Each row comes from the steps of one walk. Every step used is in the known rows, and no mark comes twice. Write the walk behind each row, first mark first.
In the rows, zero is written as 128.
Known rows
Q/R/N/J/G: [148 160 116  91 125 144 128 127  91 101 107 124 120 111 125 162 127 111
 108  47  88 170 161 122  89 140 154 147 129 113]
G/J/N/R: [162 150 116 128  49 148 140 149 111 141 171 143 144 170 149 112 151 155
  40 145 128  94 117  93 107 119 138 131 125 176]
D/R/N/J/G: [120 157 119  63 128 178 134 122 120 100 108 114 122 124 126 168 139 102
 116  69  99 143 152  88 108 143 165 164 104 110]
G/J/N: [120 165 123  89  82 119 117 177 100 133 138 132 138 151 125 125 144 197
  70 182  93 141 122  84 103 155 101 139 139 149]
Z/P/D/R/N/B/Q: [111  85 136 198 195  95  93 104 148 115 110  95 125 136 143 112 134  96
 149 135 170  95 132 165 171 110 115 125 120 156]
Q/B/D/R/N/J: [100 140 171  76 150 156 150 129 116 111  95 123 154 107  92 149 103  76
  93 114 173  71 143 108 118 167 150 157 100  59]
Q/P/D: [123 122 105 116  90  90 140 153 103 115 133  94  82 149 148  78 169 176
 179 176  59 182 190 160 160 118 131 100 110 134]
B/D/R/N/J/G: [ 93 132 136  58 142 171 143 143 125 117  83 122 128 125 119 182 144  80
  99  56 110 143 155 108 100 150 156 161  95  97]
Z/P/U: [147  90 132 108 109  88 117  97  31 112 126 181  75 152 133 125 123 181
 128 142  96 167 155 143  95 133  96  76 107 157]
D/R/N/B/Q/P/Z: [182 156 105 119 130 108  96 114 175  74  67 128 119  83 156 137 150  82
 170 137 142 135 120 146 149  77 142 189 148 142]
P/Q/B/D/R: [142 103 133 127 153 199 134 102 147 152 130 154 156 129  90 125 130 100
 169 120 171 142 104 119 107 153 124  75 130  79]
B/Q/P/D/R: [144 119 105 135 123 111 147 123 155 132 121  75  96 176 135 121 180  90
 173 143 119 159 168 144 167 120 134 118 122 119]
Z/P/D/R/N/B: [ 86 122 153 137 163 117  94  90 130  89 157 107 123 135 168  97  98 123
 123 171 155  71 149 144 209 113 126 106  95 145]
N/B/D/R: [102 106 133 107 157 171 151 128 126 169 143 151 141 138 124 144 105 113
 106 126 189 110 126 115 143 121  85 107 140 108]
G/J: [123 151  86 100 107  90 155 165  82 140 157 132 117 159 132 114 151 179
 111 159  95 150 167  96  97 152  92 110 129 149]
J/N/R/D: [137 112 138 128  47 155 127 153 161 191 169 137 139 147 113 154 114 147
 107 119  95 113  57 157 153  95 136 138  99 161]
Z/P/D/R/N/J/G: [ 96 122 114  90 141 142 108 117 100  79 108  90  84 159 140 145 153  85
 110  83  82 138 183 136 151 136 167 135  61 136]
N/J: [132 139  96 107 146 137 155 174  51 128 131 135 113 140  96 135 133 167
 107 107 107 157 160  92  84 133  99 144 134 125]
Z/P/Q/R/D: [173 102 107 179 141  95 106 123 143 163 163 139 113 172  97 144 122 116
 173  85  71 192 110 202 161 107 103  69 117 160]
P/D/R/N: [ 90 146 156  95 154 104 134  97 161 101 164  99 129 145 166 131 120 107
 141 152 105 100 149 128 180 162 151  87 102  75]
Q/B: [157 109 113 118  89 179 121 109  72 157 127 141 135  95  93  77 109 174
 181 151 145 152 115 133  85 139 125 100 132  99]
Z/P: [153  76  99 136 117 122 122 117  52 161 116 152  85 173 137  59 147 144
 136 122 100 158 168 149 121 105 109  98 117 165]
B/N/J: [100 127 108 136 148 100 167 162  66 132 114 152  86 130 112 148 112 136
  61  92 111 141 133  80  58 156 125 151 173 118]
D/R/N/B/Q: [133 124 138 172 183 128 119 105 168 136 110 122 164 101 129 132 117 113
 151 122 191  98  97 113 125 116 113 160 162 135]
D/R/N: [122 154 158  84 133 131 141  83 159 124 143 127 143 135 159 124 113  99
 134 132 127  94 133  96 148 151 149 122 123  80]
P/D/R/N/B/Q: [103 115 138 184 200 108 110 119 174 117 126  97 150 108 134 140 124 119
 163 140 171 105 113 139 152 125 114 127 144 128]

Which walk is each row?
[128 139 113  86  97 124 149 113 139 118 149  84  90 177 149 110 159 111
 156 167 104 148 185 132 188 126 136 101 106 108]
Q/P/D/R
[106 139 148 135 148 126 111 121 117 117 144 145 153  76 147  93  92 191
 145 163 145  98 118 113 135 115 116 139 141 139]
R/N/B
[114 118 134 177 139  68 110 149 154  98 101  79 120 105 148  85 164 162
 188 174 111 141 160 172 162 106 137 152 127 159]
R/N/B/Q/P/D
[119 145 110  84 128 156 126 146  92 100  92 126 117 104 123 147 144 147
 130  74  75 166 149 104  80 139 158 162 106 130]
R/N/J/G
[111  91 116 163  70 104 166 128 157 197 166 153 101 142 137 154  93  98
 101  85 103 111  66 157 120 112 152 117 124 152]
B/N/R/D
[138  89 120 205  88 145 129 109 182 170 167 160 131 108 104 141  98 115
 155  95 122 124  30 155 103 116 172  97 122 152]
P/Q/B/N/R/D
[152 107 110 187 146 102 120 145 153 197 145 119 142 117  80 187  89 119
 166  88 141 164  76 201 145  98  72 123 156 142]
N/B/Q/R/D
[159 164 147 189 184 122  95 100 146  89 168 155 169  89 142 111  92 163
 154 132 147 125 110 125 135 115 116 101 169 137]
P/Q/R/N/B
[115 171 149  77 158 131 157 131 119  95 128 116 135 134 119 154 116  99
  89 111 134  86 160  75 134 154 140 164 115  87]
D/R/N/J
[146 107 121 190 155 152  94 159 122 163  98 136 157 102  98 127 136 188
 132 138 166 147  65 118  87 104  84 168 189 169]
J/N/B/Q
[191 144  72  81  79 110 114 145  97  99  92 151  81 107 150 103 169 140
 173 142  64 202 153 148 115  88 130 138 138 140]
Q/P/Z
[117 144 168 118 187 165 135 128 144  81 110 133 167 104  83 150 123  97
 121 109 163  95 127  94 111 167 153 139 111  74]
P/Q/B/D/R/N/J
[106 120 181  80 128 153 137  87 157 139 109 133 161 102 127 118 103  75
 134 136 171  77 121 131 133 169 155 115 108  50]
Q/B/D/R/N
[ 76 122 143 114 122 130 119 201 103 146 127 152 155 119 119 137 123 196
  57 180 149 116 112 116 111 135  72 143 141 155]
G/J/N/B/D
[120  85 124 163  50 138 149 111 152 196 157 148 113 109 113 142  76  99
 121 104 135 100  49 166 112 119 167 115 115 133]
Q/B/N/R/D
[152 150 110 149  78 102 112 176 134 126  73 102 134 125 122  98 181 177
 121 185 143 136 133 116 113  95 106 212 161 207]
G/J/N/B/Q/P
[124 137 152 121 135  78 135 100 196 100 104  74 122 142 158 115 165  79
 167 148 114 116 162 144 176 139 168 142 114 105]
B/Q/P/D/R/N
[ 86 142 145  87 124 158 132 156 138 148 143 136 155 150 124 165 116 130
  47 171 182  83 114  92 145 141  81 135 134 127]
G/J/N/B/D/R
[126 123 165 182 202 118 116 127 150 120 140 172 171  94 133 127 107 139
 132 112 155 129 117 152 123 128 104  94 160 120]
P/Q/R/N/B/D
[114 160 119 130 105 112 114 156 166  98 127  64 123 161 136 141 169 133
 106 200 150 114 145 119 188 119 114 160 128 160]
G/J/N/B/Q/P/D/R
[160 158 156 121 126  90 135  92 126 126 143 140 143 119 155 115 102 108
 125 107 118 128 148 140 129 148 138 101 151  85]
Q/R/N
[176  98 112 223  97 171 138  78 130 140 157 180 126 111 136  85 121 112
 121  93 162 118  70 107  55 124 190  87 163 147]
P/Q/B/N/R
